What can hang from each mark:
datu: dalet dudos
nodina: dalet kadilo toge
kadilo: komuse nodina
dudos: komuse
toge: nodina
dalet: datu nodina
komuse: dudos kadilo

Known rows, with every way that one mark hangs from another:
(toge (nodina dalet)): [+1.80, -0.41, -1.27, -0.80, -0.52, -0.91, +2.55, +0.36, +1.29, -2.01, +1.29, -0.33, -2.96, +0.85, +3.67, +0.76, +2.04, -2.76, +2.40, -4.57, -0.41, -2.92, -1.75]
(datu (dalet nodina) (dudos (komuse kadilo))): [+3.26, -4.16, +2.06, +1.29, -1.22, -0.74, -0.44, -1.73, -0.50, -1.63, +0.88, -0.05, -3.18, +0.48, +2.24, +2.18, +1.93, -4.18, +4.87, -4.49, +2.15, -2.11, -0.40]
(toge (nodina (dalet (datu dudos)) kadilo)): [+3.74, -2.90, -1.53, -0.52, -0.50, -0.85, +2.91, +0.97, +0.72, -2.18, +1.01, +0.84, -3.71, +0.11, +3.01, +0.90, +2.00, -2.56, +3.65, -5.26, +0.84, -2.84, -2.01]
(komuse dudos (kadilo (nodina (dalet datu) toge))): [+2.11, -2.81, +0.80, -1.15, +2.54, -1.52, -0.29, -0.38, -0.36, -2.10, +0.99, -2.09, -3.80, +0.20, -0.64, +1.18, -0.80, -4.83, +3.39, -3.34, +0.25, -2.23, -2.57]
(toge (nodina (dalet (datu dudos)) (kadilo komuse))): [+4.72, -2.55, -1.77, -0.55, -0.51, -1.04, +2.75, +0.98, +0.16, -2.31, +0.70, +1.83, -3.82, +0.04, +3.14, +1.17, +2.19, -3.33, +2.53, -4.44, +1.03, -2.49, -2.13]
(nodina dalet (kadilo (komuse dudos)) toge): [+3.69, -3.82, +0.61, -2.99, +3.70, -0.39, +1.24, +1.22, +0.82, -5.06, +1.11, +3.34, -3.59, -0.10, +0.65, +0.51, +0.22, -6.73, +4.16, -3.75, -0.55, -1.45, -2.88]
(datu (dalet (nodina kadilo toge)) dudos): [+1.70, -5.57, +0.63, +0.62, +0.12, +0.30, +1.02, -0.32, +0.97, -3.42, +1.35, +1.05, -2.85, -0.51, +2.76, +1.30, +1.28, -4.28, +5.29, -6.26, +1.97, -1.34, -0.68]
(kadilo (komuse dudos) (nodina dalet toge)): [+1.46, -0.53, -0.49, -2.27, +1.07, -1.18, +1.35, +0.69, -0.67, -3.05, +0.37, +0.67, -3.08, -0.27, +1.09, +0.74, +1.27, -7.21, +0.32, -2.25, -0.15, -1.54, -3.65]
(datu (dudos komuse)): [+2.05, -1.08, +1.70, +1.37, +0.34, -0.95, +0.81, -2.04, -0.11, -0.32, -0.11, +0.99, -2.77, +1.60, +1.41, +1.06, +0.85, -4.82, +1.06, -3.31, +1.38, -1.44, -0.33]
(kadilo komuse (nodina (dalet (datu dudos)) toge)): [+1.66, +0.16, -2.21, -3.20, +0.45, -1.10, +2.23, +0.58, -0.49, -2.63, -0.04, +1.75, -3.43, -0.37, +2.56, +0.87, +1.58, -7.48, +0.16, -2.58, +0.33, -3.09, -3.74]
(komuse (kadilo (nodina toge))): [-0.07, -2.52, +0.61, -2.16, +3.14, -1.10, +0.00, -0.77, -0.11, -1.99, +1.66, -1.19, -3.12, -0.03, +0.00, +1.04, -2.97, -4.08, +3.01, -3.85, -0.07, -2.96, -1.91]
(datu dalet dudos): [+1.30, -4.77, +0.61, +2.76, +0.36, +0.22, -0.17, -1.08, +0.67, -1.86, +0.48, +1.48, -3.43, +0.83, +2.95, +1.50, +0.85, -4.83, +1.90, -5.77, +1.74, -0.77, -0.40]
(nodina (dalet (datu dudos)) (kadilo komuse)): [+5.16, -4.07, -1.46, -1.02, +1.56, -0.69, +0.72, +0.81, -0.07, -2.94, +0.63, +4.54, -4.29, +0.28, +0.84, +1.44, +1.37, -5.14, +2.63, -4.00, +1.27, -2.14, -2.41]
(toge (nodina (dalet (datu (dudos komuse))) kadilo)): [+4.27, -2.52, -0.83, -0.74, -1.08, -1.12, +2.89, +0.59, +0.08, -1.84, +0.71, +0.85, -3.81, +0.25, +2.92, +0.93, +2.35, -2.74, +3.77, -4.68, +0.83, -3.23, -2.14]
(dudos (komuse (kadilo (nodina dalet toge)))): [+1.96, -0.97, +2.25, -2.57, +1.06, -1.65, +0.06, -1.49, -1.31, -1.23, +0.73, -0.49, -3.33, +0.78, +0.13, +1.15, -0.39, -4.84, +3.34, -2.24, -0.29, -3.97, -2.30]
(kadilo (komuse dudos) (nodina dalet)): [+1.90, -1.21, -0.58, -0.53, +0.15, -1.40, +0.35, +0.61, -1.32, -2.00, +0.65, +0.83, -3.16, +0.01, +0.23, +1.24, +1.40, -5.78, -0.48, -2.23, +0.54, -1.08, -3.21]
(dudos komuse): [+2.12, +0.06, +2.46, -0.31, +0.33, -1.37, +0.51, -2.50, -1.59, -0.34, +0.42, +0.60, -2.54, +1.37, +0.11, +0.84, +0.68, -3.51, +0.35, -2.27, +0.26, -3.60, -1.09]
(datu (dalet (nodina toge)) (dudos (komuse kadilo))): [+2.94, -3.70, +2.10, +0.06, -0.63, -0.62, +0.32, -1.63, -0.07, -2.32, +0.66, -0.18, -3.12, +0.27, +2.85, +1.80, +1.82, -5.16, +5.44, -4.53, +1.71, -2.44, -0.67]
(nodina dalet): [+1.02, -0.85, -0.73, -1.30, +1.60, -0.51, +0.45, -0.08, +1.50, -2.61, +1.47, +1.40, -3.02, +1.36, +1.58, +0.87, +1.28, -4.24, +2.45, -4.13, -0.80, -2.76, -1.92]

Rows:
[+2.42, +0.03, -1.38, -2.43, +0.61, -1.38, +1.75, +0.45, -1.18, -2.60, -0.11, +0.76, -3.43, -0.43, +1.28, +0.78, +1.98, -7.12, -0.38, -2.09, +0.30, -2.61, -3.94] : (kadilo (komuse dudos) (nodina (dalet datu) toge))
[+3.00, -3.50, -0.08, -3.99, +3.74, -0.21, +1.45, +1.28, +1.13, -5.18, +1.32, +3.97, -3.54, -0.13, +1.35, +0.50, -0.12, -6.58, +4.41, -3.96, -0.78, -2.23, -2.93] : (nodina dalet (kadilo komuse) toge)
[+1.46, -3.23, +1.46, -0.98, +2.82, -1.39, -0.62, -0.20, +0.00, -2.44, +1.35, -2.15, -3.57, +0.30, -0.79, +1.14, -1.28, -4.95, +3.86, -3.44, -0.04, -1.49, -2.38] : (komuse dudos (kadilo (nodina dalet toge)))
[+2.21, -1.32, +2.26, -1.67, +0.70, -1.76, -0.45, -1.54, -1.67, -0.74, +0.90, -0.47, -3.35, +0.89, -0.30, +1.38, -0.32, -4.12, +2.96, -2.21, +0.01, -3.72, -2.09] : (dudos (komuse (kadilo (nodina dalet))))
[+4.28, -1.05, -1.67, -2.09, +0.21, -1.08, +3.16, -0.80, -0.31, -2.52, +0.71, +1.44, -2.47, -0.91, +1.39, +0.94, +2.19, -3.53, +2.89, -3.98, +2.39, -3.88, -1.39] : (dalet (datu dudos) (nodina (kadilo komuse) toge))
[+1.41, -4.02, +0.22, +1.92, -0.91, +0.00, +0.44, -0.94, +0.75, -2.25, +1.22, +0.47, -2.68, +0.20, +2.90, +1.66, +2.11, -3.69, +3.55, -5.77, +2.13, -1.37, -0.28] : (datu (dalet nodina) dudos)
[+3.90, -0.42, -0.22, +0.56, +0.37, -1.45, +0.98, -2.45, -1.09, +0.24, -0.50, +0.77, -3.56, +1.20, +1.07, +1.30, +1.17, -3.98, +0.17, -3.17, +1.91, -3.91, -0.93] : (dalet (datu (dudos (komuse kadilo))))
[+1.49, -3.99, +0.16, -3.82, +3.78, +0.06, +1.60, +1.20, +1.86, -5.00, +1.74, +2.60, -3.41, -0.05, +1.20, +0.12, -0.39, -5.45, +6.04, -5.06, -1.04, -2.70, -2.80] : (nodina dalet kadilo toge)
[+3.45, -3.93, -1.20, -1.71, +1.85, -0.54, +0.76, +0.70, +0.22, -2.99, +1.46, +3.03, -4.00, +0.17, +0.12, +0.90, +0.87, -3.23, +3.95, -4.84, +0.47, -3.54, -2.56] : (nodina (dalet datu) kadilo)
[+0.59, -0.11, -1.38, -3.59, +1.12, -0.94, +1.70, +0.79, -0.29, -3.18, +0.68, +1.55, -3.02, -0.36, +2.04, +0.73, +0.69, -7.04, +0.52, -2.57, -0.48, -2.63, -3.68] : (kadilo komuse (nodina dalet toge))
[+3.90, -0.51, -1.65, -3.11, +0.63, -1.23, +2.97, -0.90, -0.99, -2.78, +1.28, +1.25, -2.27, -1.16, +0.58, +0.76, +1.79, -2.49, +2.24, -3.58, +1.63, -5.18, -1.82] : (dalet datu (nodina (kadilo komuse) toge))
[+1.02, -2.43, -0.49, -2.51, +2.44, -1.13, +0.34, -0.17, +0.54, -2.23, +1.19, -0.72, -3.77, +0.21, +1.06, +1.28, -1.40, -5.15, +4.04, -4.02, +0.12, -3.16, -2.45] : (komuse (kadilo (nodina (dalet (datu dudos)) toge)))
[+2.85, -3.17, -1.11, -4.15, +3.08, -0.24, +2.18, +0.87, +1.14, -4.33, +1.05, +2.74, -3.91, -0.27, +1.39, +0.17, +0.61, -5.29, +5.11, -4.86, -0.47, -4.18, -3.19] : (nodina (dalet datu) kadilo toge)
[+2.46, -4.07, +2.02, +2.38, -0.72, -0.28, -0.19, -1.73, -0.54, -1.16, -0.08, +1.36, -3.61, +1.07, +2.67, +1.61, +1.65, -5.35, +2.17, -4.55, +1.75, -1.50, -0.59] : (datu dalet (dudos komuse))
[+0.14, -0.11, -0.64, -2.52, +1.43, -1.03, +1.81, -0.24, -1.22, -2.27, +0.55, +1.09, -2.51, -0.63, +1.23, +0.61, -0.61, -6.09, -1.23, -2.46, +0.21, -2.52, -2.88] : (kadilo komuse (nodina toge))
[+1.92, -0.08, -2.38, -2.02, -0.15, -1.34, +1.08, +0.39, -1.43, -1.76, +0.47, +1.81, -3.43, -0.21, +1.27, +1.29, +1.59, -5.57, -0.97, -2.43, +0.56, -3.22, -3.55] : (kadilo komuse (nodina (dalet datu)))
[+2.57, +0.81, -1.08, -3.36, +1.30, -0.64, +2.53, -0.58, +1.55, -2.91, -0.29, +1.35, -3.62, +1.04, +3.53, +0.37, +2.69, -7.03, +3.24, -3.64, -0.55, -4.36, -2.65] : (nodina (dalet (datu (dudos komuse))) toge)
[+5.54, -3.87, -0.76, -0.75, +1.80, -0.95, +0.36, +0.70, -0.82, -3.03, +0.83, +3.73, -4.18, +0.13, -0.41, +1.30, +1.45, -4.55, +2.01, -3.51, +0.97, -2.29, -2.66] : (nodina (dalet datu) (kadilo (komuse dudos)))
[+3.00, -0.33, -0.43, -0.53, +0.32, -1.45, +1.65, -1.99, -1.09, -0.12, -0.59, +0.21, -3.57, +0.62, +1.46, +1.03, +0.98, -4.80, +0.67, -3.18, +1.64, -4.18, -1.63] : (dalet (datu (dudos (komuse (kadilo (nodina toge))))))
[+4.93, -2.99, -0.72, -3.24, +3.03, -0.66, +1.80, +0.82, +0.09, -4.40, +0.42, +3.44, -4.06, -0.26, +0.86, +0.56, +1.24, -6.54, +3.22, -3.52, +0.04, -2.94, -3.25] : (nodina (dalet datu) (kadilo (komuse dudos)) toge)
[+3.46, +0.17, -0.48, +0.82, -0.15, -1.27, +1.55, -2.40, -1.04, +0.26, -0.70, +1.03, -3.33, +1.19, +1.44, +1.02, +1.94, -3.88, -0.59, -3.20, +1.89, -3.88, -1.00] : (dalet (datu (dudos komuse)))
[+3.99, -0.89, -0.43, -2.31, -0.50, -1.24, +3.25, -1.36, -0.67, -1.97, +0.58, +0.48, -2.50, -0.70, +1.16, +0.76, +2.60, -3.03, +4.27, -3.90, +2.27, -4.75, -1.47] : (dalet (datu (dudos komuse)) (nodina kadilo toge))
[+1.78, -3.64, +1.32, +0.17, +2.24, -1.49, -1.27, -0.27, -0.47, -1.68, +1.52, -2.03, -3.62, +0.51, -1.38, +1.51, -1.20, -4.01, +3.28, -3.44, +0.39, -1.21, -2.10] : (komuse dudos (kadilo (nodina dalet)))
[+1.22, -4.53, +0.60, -0.90, +0.68, +0.07, +0.73, -0.49, -0.01, -3.74, +2.14, +0.80, -2.57, -0.79, +1.55, +1.03, +0.77, -2.75, +4.44, -5.71, +0.86, -3.17, -1.34] : (datu (dalet (nodina kadilo toge)))
[+2.39, -4.55, +1.00, -0.27, +0.60, -0.22, +0.42, -0.53, -0.63, -3.80, +1.80, +0.98, -2.64, -0.79, +1.21, +1.21, +1.13, -3.36, +3.54, -5.01, +1.18, -2.41, -1.38] : (datu (dalet (nodina (kadilo (komuse dudos)) toge)))
[+1.76, -1.12, +2.65, -2.04, +1.26, -1.68, +0.09, -2.02, -1.75, -0.85, +0.69, -0.72, -3.07, +0.65, -0.24, +1.07, -1.05, -4.36, +2.46, -2.16, +0.04, -3.93, -1.90] : (dudos (komuse (kadilo (nodina toge))))
[+2.83, -0.91, +1.63, -1.77, +0.40, -1.92, -0.19, -1.76, -2.00, -0.42, +0.55, -0.38, -3.59, +0.82, -0.14, +1.44, +0.17, -4.08, +2.52, -2.16, +0.32, -4.51, -2.24] : (dudos (komuse (kadilo (nodina (dalet datu)))))
